Each row comes from the steps of one walk. Every step used is in the known rows, and no mark comes twice. Write the walk behind each row, first mark first.
Known rows
R > N > X > P: [-.03 .01 .24 .10 -.04 -.20 -.13 -.05 .28 .52 -.36 .05 .10 -.32 .00 .07 -.19 -.03]
J > Y > N > X > R: [.17 -.01 .23 .22 -.04 -.29 -.08 .01 .22 .35 -.20 -.09 -.14 -.09 -.08 .43 -.46 -.08]
C > J > Y > N: [.23 .18 .28 .19 .16 -.17 -.09 -.03 .17 .36 -.04 .05 -.09 -.26 .15 -.11 -.16 -.02]
P > Y > J: [.13 .24 .30 .27 -.02 -.11 -.19 -.16 .00 .51 .06 .01 -.17 .18 .34 -.37 -.20 -.04]
X > R: [-.07 .09 .24 .22 -.01 -.13 -.06 .02 -.02 .81 -.29 -.07 -.14 .19 -.05 -.04 -.37 -.17]
P > Y > N: [.21 .09 .32 .23 -.01 -.15 -.17 -.03 .32 .41 .12 .00 .06 -.10 .27 -.10 -.31 .02]
X > Y: [.01 .10 .39 .30 -.06 -.08 -.09 .05 -.11 .65 -.06 .00 -.13 -.38 .20 -.10 -.31 -.23]
C > J > Y > N > X > R > P: [.14 -.03 .38 .06 .13 -.24 -.03 -.14 .21 -.02 -.26 -.11 -.33 -.08 -.03 .31 -.36 -.20]
Y > N: [.11 .18 .26 .19 .05 -.18 -.12 .11 .29 .74 -.02 -.05 .16 -.12 .10 -.02 -.26 .06]
P > N > Y > J: [.09 .30 .23 .15 -.05 -.11 -.14 -.01 .17 .43 .17 -.02 -.10 .07 .29 -.22 -.11 .17]
Y > J: [.04 .31 .24 .24 .04 -.13 -.13 -.01 -.02 .84 -.04 -.05 -.08 .18 .16 -.28 -.13 -.02]
Y > N > X: [.12 .04 .31 .15 -.03 -.25 -.12 .09 .32 .69 -.03 -.14 .01 -.06 -.01 .12 -.26 .07]
N > X: [-.01 .00 .33 .16 -.11 -.20 -.12 .01 .11 .80 -.22 -.15 -.22 -.10 .00 -.01 -.27 -.06]
R > P > N > X: [.01 -.05 .44 -.06 -.07 -.18 -.12 -.04 .36 .58 -.10 -.23 .00 -.50 .06 .11 -.25 .01]
C > J: [.00 .15 .35 .16 .10 -.08 -.08 -.05 -.04 .76 -.18 .00 -.23 .08 .09 -.43 -.07 -.10]
R > Y > N: [.15 .06 .34 .23 .00 -.17 -.18 .02 .19 .47 .15 -.17 .02 -.35 .11 -.09 -.35 -.05]
Y > N > X > P: [.08 .01 .20 .25 .06 -.28 -.04 .02 .33 .57 -.38 -.06 .09 .08 .01 .23 -.31 .03]
N > Y > J: [.04 .31 .21 .27 -.04 -.12 -.11 -.05 .02 .37 .01 -.01 -.36 .25 .30 -.16 -.19 -.02]

Write each row's walk
[.06 .03 .35 .13 -.08 -.20 -.18 -.10 -.05 .52 .15 -.24 -.14 .15 -.09 -.17 -.26 -.03] | P > N > X > R > Y > J
[.02 -.02 .44 .25 -.16 -.16 -.10 .03 -.08 .59 -.08 -.09 -.28 -.32 .09 .05 -.31 -.22] | N > X > Y
[.21 -.03 .38 .20 -.08 -.22 -.18 -.06 .34 .33 .08 -.07 -.09 -.06 .18 .04 -.32 .03] | P > Y > N > X
[.15 -.07 .34 .21 -.07 -.22 -.13 -.07 .23 .32 -.03 -.08 -.14 .30 .03 .14 -.44 -.06] | P > Y > N > X > R
[.02 -.16 .39 .10 -.16 -.19 -.17 -.06 .07 .53 .02 -.27 -.14 -.18 -.14 -.05 -.37 -.08] | P > N > X > R > Y
[.00 .32 .19 .14 -.05 -.09 -.15 -.03 .06 .20 .07 .10 -.18 .23 .12 -.08 -.18 -.01] | X > R > N > Y > J
[.05 -.10 .28 .29 -.08 -.21 -.10 -.21 .19 .36 -.38 -.01 -.24 .04 .21 .00 -.37 -.16] | N > X > P > Y
[.17 .01 .16 .30 .04 -.32 -.05 -.06 .37 .27 -.37 -.02 -.02 -.31 .08 .42 -.39 -.05] | J > Y > N > X > P
[.12 .02 .36 .16 .05 -.15 -.09 -.13 .31 .08 -.06 -.08 -.04 .02 .20 .18 -.50 -.17] | X > R > P > Y > N
[.00 .09 .15 .22 -.01 -.14 -.03 -.06 .31 .31 -.25 .04 -.02 -.14 .26 .01 -.26 .05] | X > P > N > Y
[-.01 -.05 .31 .06 -.09 -.19 -.10 .03 .14 .79 -.13 -.14 -.01 .05 -.16 .03 -.28 .04] | P > N > X > R
[.17 .07 .20 .34 .09 -.18 -.09 -.11 .34 .27 -.21 .08 .14 .03 .29 .00 -.36 -.03] | X > P > Y > N
[.05 .27 .12 .26 .04 -.15 -.05 -.09 .19 .31 -.13 .07 -.02 .18 .32 -.12 -.16 .12] | X > P > N > Y > J
[.07 .16 .39 .29 -.09 -.16 -.12 -.01 -.19 .60 .03 -.06 -.26 -.01 .14 -.07 -.20 -.16] | N > X > Y > J
[-.10 -.08 .37 .07 -.05 -.20 -.04 -.08 .12 .49 -.40 -.23 -.31 .04 -.08 .27 -.45 -.27] | N > X > R > P
[.04 -.02 .35 .04 -.12 -.19 -.15 .04 .24 .85 -.03 -.14 .05 -.29 -.01 -.06 -.16 .13] | P > N > X
